What can hang from each mark
W: G N
E: H
M: N Y
Y: V
X: W
J: P V
V: C J Y
N: M
H: E W Y
C: W

Each row was made from one small tree. The marks that hang from a mark follow it in brackets, in alphabetical order. Every link used is in the known rows. Write each row's tree.
(in the rows, 128 means zero)
Known rows
M{N Y{V{C{W}}}}: [ 64 116 127 118  97 175 116 136 147 163 136 121 179 184 152 118 127 112
 173 165 154 105 144  94]
E{H{W{G N} Y}}: [125 163 208 119 164 117  32 134 169 161 105 127  82  55 120  64 155 123
  88 106 156  97 110  75]
J{V{C Y}}: [133  61 131 111  98 171 143 128 126 169 143 153 121 131  97 110  67 132
 146 107  95 158 114 118]
H{E W{G} Y}: [138 166 148 173 149 121  67 140 154 192  95 102 103  90 140  82 117 137
  96 121 138 104 126  52]
H{E W{N} Y{V}}: [121 146 154 142 164 124  39 152 171 187  89 125 115  95 148  86 167 124
 119 137 161  99 117  60]
J{V}: [132 108 115 120 112 138 132 145 129 136 134 131 112 110 102 115 100 127
 129 120 105 132 124 125]
M{N Y{V{C}}}: [ 65 117 115  87  92 156  75 126 143 166 116 134 160 163 160 125 139 116
 171 171 155 118 140  91]
X{W{G N{M{Y}}}}: [ 73 133 187 114 103 164  78  98 178  72 106 111 146 123 126  67 178 100
 116 155 159 102 125  87]
W{G N}: [114 145 189 135 146 141  75 123 156 134 133 131 113 115 144 106 139 127
 126 102 158 113 128 117]
V{J{P}}: [146 111 102  95  86 143  97 150 156 116 118 122 123  79 118 109 155 142
 147 126 100 117 115 137]
Y{V}: [112 142 126 136 126 138 112 132 139 156 105 145 132 151 150 132 147 128
 154 141 137 129 142 123]
C{W{N}}: [122 118 173 142 150 152 135 140 150 109 158 120 146 132 120 111 136 116
 131 110 147 105 116 134]
V{J Y}: [139 116 142 102 102 155 121 115 122 153 113 139 116  99 126 114 131 135
 144 114 111 144 120 124]
E{H{W{G N}}}: [115 148 215 119 156 134  36 127 156 176 111 136  80  57 111  95 137 116
  97  94 141 129 121  88]
N{M{Y{V{J}}}}: [ 71 145 102  92  74 152  78 113 154 125  83 119 147 121 133 105 205 115
 151 175 140 123 133 102]
J{P V{C{W} Y}}: [144  45 128 124  82 194 178 156 147 167 158 139 137 126  74  94  63 132
 147  98  68 139 109 128]
N{M{Y{V{C J}}}}: [ 69 119 102  91  59 166  72 115 165 122 100 126 168 147 134  99 184 121
 166 175 137 127 130  99]
C{W{G N}}: [113 145 200 167 151 160 116 135 158 132 152 120 136 134 135 102 124 121
 129  95 156  99 132 121]
Y{V{C{W} J{P}}}: [132 101 112 128  77 184 123 162 174 136 136 139 167 148 132 105 143 141
 195 130 108 104 127 136]
X{W}: [136 121 140 132 115 139 147 123 137  86 121 139 142 143 130 111 129 122
 142 145 127 115 129 122]
X{W{G N}}: [119 139 203 142 134 156  92 120 166  90 125 140 132 127 146  84 138 118
 139 117 156  99 127 112]
X{W{N{M{Y{V}}}}}: [ 65 121 155  99  97 161  84 110 176  81  89 136 160 145 134  84 205  96
 142 180 163 104 128  95]
M{N Y{V{C J}}}: [ 71 123 104  70  69 163  50 131 151 154 109 130 157 140 163 113 155 121
 188 170 153 109 132  96]
C{W{G}}: [122 154 170 183 136 156 150 129 136 146 142 114 136 149 136 109 106 129
 133 105 134 113 145 118]
M{Y}: [109 129 120 112 102 137 122 125 135 131 116 113 144 121 119 106 127 110
 134 148 128 129 128 104]
E{H}: [138 136 153 118 127 113 108 128 125 155 117 142  99  96 111 118 137 120
 110 118 113 121 122 127]
J{P V{Y}}: [145  71 116  94  90 162 142 146 139 173 122 138  98  79  82 106  96 132
 131 107  70 148 113 128]
M{N Y{V{J}}}: [ 73 150 111  73  86 152  54 127 146 158  94 122 137 117 160 119 178 116
 174 171 153 105 140  97]
C{W{G N{M{Y}}}}: [ 64 141 189 139 123 170 102 112 169 114 132  96 148 128 116  80 167 104
 108 131 164 101 126  96]

Write each row's tree
[ 65 145 117  88 105 144  80 124 135 172  99 125 136 141 159 129 160 112
 151 174 158 113 148  95]	M{N Y{V}}
[ 63 112 107 108  81 154  93 112 159 138 104 128 170 170 131 111 166 115
 148 176 144 136 138  97]	N{M{Y{V{C}}}}
[142 148 146 112 144 100  88 140 143 155 104 124  95  65 105  89 146 127
  92 131 123 112 113  87]	E{H{W Y}}
[130 158 182 157 165 125  33 143 173 179 103 101  99  75 143  70 136 131
  94 111 157  96 113  54]	H{E W{G N} Y}
[146  70 121  86  69 171 111 134 150 148 128 145 135 100 113 100 120 144
 163 115  87 144 105 129]	V{C J{P} Y}
[ 88 139 212 107 153 133  27 106 160 157 103 126  80  57 102  97 180 119
  70 112 148 136 117  84]	E{H{W{G N{M}}}}
[144 140 104 147  98 136  60 150 167 170 103 136 147 140 165  84 154 143
 167 142 135  77 124  88]	H{E Y{V{C J}}}
[132  65 146 141 100 191 185 137 126 161 163 141 140 151  88 103  56 126
 148  98  93 144 119 119]	J{V{C{W} Y}}
[ 98 129 106 102  66 167  79 135 159 146 109 135 167 146 145 100 148 120
 196 157 134 119 136 104]	M{Y{V{C J}}}
[130 169 140 129 132 105  85 140 147 170  91 152 108 117 141  93 178 130
 126 141 135  79 132 106]	E{H{Y{V}}}
[121 123 113 120  90 160  87 138 155 140 120 150 152 153 156 118 146 139
 188 137 131 120 135 124]	Y{V{C J}}
[132 130  99 101  88 152  85 151 165 144  97 142 126 101 142 114 174 142
 173 138 108 114 130 136]	Y{V{J{P}}}
[ 91 130 196 128 128 153  82 100 172  74 118 127 131 131 134  86 175 119
 111 134 163  97 124 107]	X{W{G N{M}}}
[135 174 175 136 147 112  66 135 150 176  98 119  86  69 122  74 137 132
  92 118 133 112 124  73]	E{H{W{G} Y}}
[149  69 136 116  74 191 154 141 152 144 148 135 153 121 105  93 107 141
 169 106  84 129 108 135]	V{C{W} J{P} Y}
[ 94  69 189 122 129 180 138 106 151 123 154 131 155 155 104 106 142 120
 113 114 142 134 105 121]	V{C{W{N{M}}} Y}
[140  79 144 104  92 181 103 161 184  92 168 126 165 109 111  86 142 135
 166 108 123  95  97 141]	V{C{W{N}} J{P}}
[ 83 137 184 127 144 142  62 103 162 115 122 120 115 113 133 106 177 124
  96 119 165 118 123 114]	W{G N{M}}
[ 83 129  92  52  65 157  51 146 161 160  86 121 132  92 149 109 187 123
 174 169 127 101 130 108]	M{N Y{V{J{P}}}}
[ 62 143 175 107 120 153  59 100 169 119 111 106 132 109 123  87 178 108
 106 139 164 114 123  92]	W{G N{M{Y}}}
[126 135 145 123 131 125  66 144 161 177  99 147 123 112 128  85 140 132
 130 145 132 114 124  77]	E{H{W Y{V{C}}}}
[117 151 178 106 159 115  38 147 170 166  87 144  98  75 130  78 186 120
 114 134 156 100 118  84]	E{H{W{N} Y{V}}}
[116 190 173 146 147 120  51 138 161 208  75 138  88  91 142  81 157 133
 113 128 140 105 141  66]	E{H{W{G} Y{V}}}
[ 47 155 172 119 118 163  47 104 174 152  90 123 135 133 149  90 199 107
 126 150 172 117 139  87]	W{G N{M{Y{V}}}}
[110 124 150 121 156 114  47 127 168 138 100  97 112  74 113  80 181 125
  66 142 157 103  98  64]	H{E W{N{M}} Y}
[129 119 178 159  96 196 138 120 143 164 150 134 150 145 129  92  88 138
 163  89 116 132 130 112]	V{C{W{G}} J Y}
[144  59  93 101  79 157 122 161 157 130 145 137 130 110  89 101  89 137
 146 121  84 130 110 131]	J{P V{C}}
[131 104  99 102  72 165  79 154 173 139 114 149 148 129 141 110 157 144
 189 138 108 116 123 133]	Y{V{C J{P}}}
[129 114 162 128 158 135  60 143 147 172 116 120 111  74 119 116 126 117
 107 113 139 136 108  80]	H{E W{N}}
[ 85 137 197 152 149 161 107 110 163 115 146 109 135 139 125  99 162 124
 100 112 163 101 127 118]	C{W{G N{M}}}
[105 128 175  87 153 106  43 122 165 122 105 118  95  55  96  75 205 119
  62 139 153 103  94  87]	E{H{W{N{M}} Y}}
[112 112 161 131 114 185  91 149 174 118 151 146 172 155 144 100 154 128
 191 121 156  99 120 130]	Y{V{C{W{N}} J}}
[137 162 113 165 136 110  88 146 149 185  88 131 124 139 161  97 156 133
 135 144 139  81 131  84]	H{E Y{V}}
[126  56 177 123 120 195 153 140 148 150 173 145 136 137  91  93  74 119
 145  88 115 135 105 120]	J{V{C{W{N}} Y}}
[131  86 159 150 118 175 182 124 126 157 158 138 156 167 114 111  82 128
 146 107 114 142 121 124]	V{C{W} Y}
[100 101 169 105 127 146 104 109 161  51 121 131 141 129 119  98 186 114
 110 152 155 109 112 125]	X{W{N{M}}}
[133 156 120 156 146 119  73 150 152 200  77 119 118 109 147 100 143 132
 122 149 135 107 132  59]	H{E W Y{V}}
[124 154 182 137 141 130  69 129 139 190 102 134  84  74 113 105 119 126
 102 106 118 140 136  86]	E{H{W{G}}}
[124 180 145 182 149 130  54 143 164 221  71 121 105 112 163  85 131 137
 119 133 142 106 143  46]	H{E W{G} Y{V}}
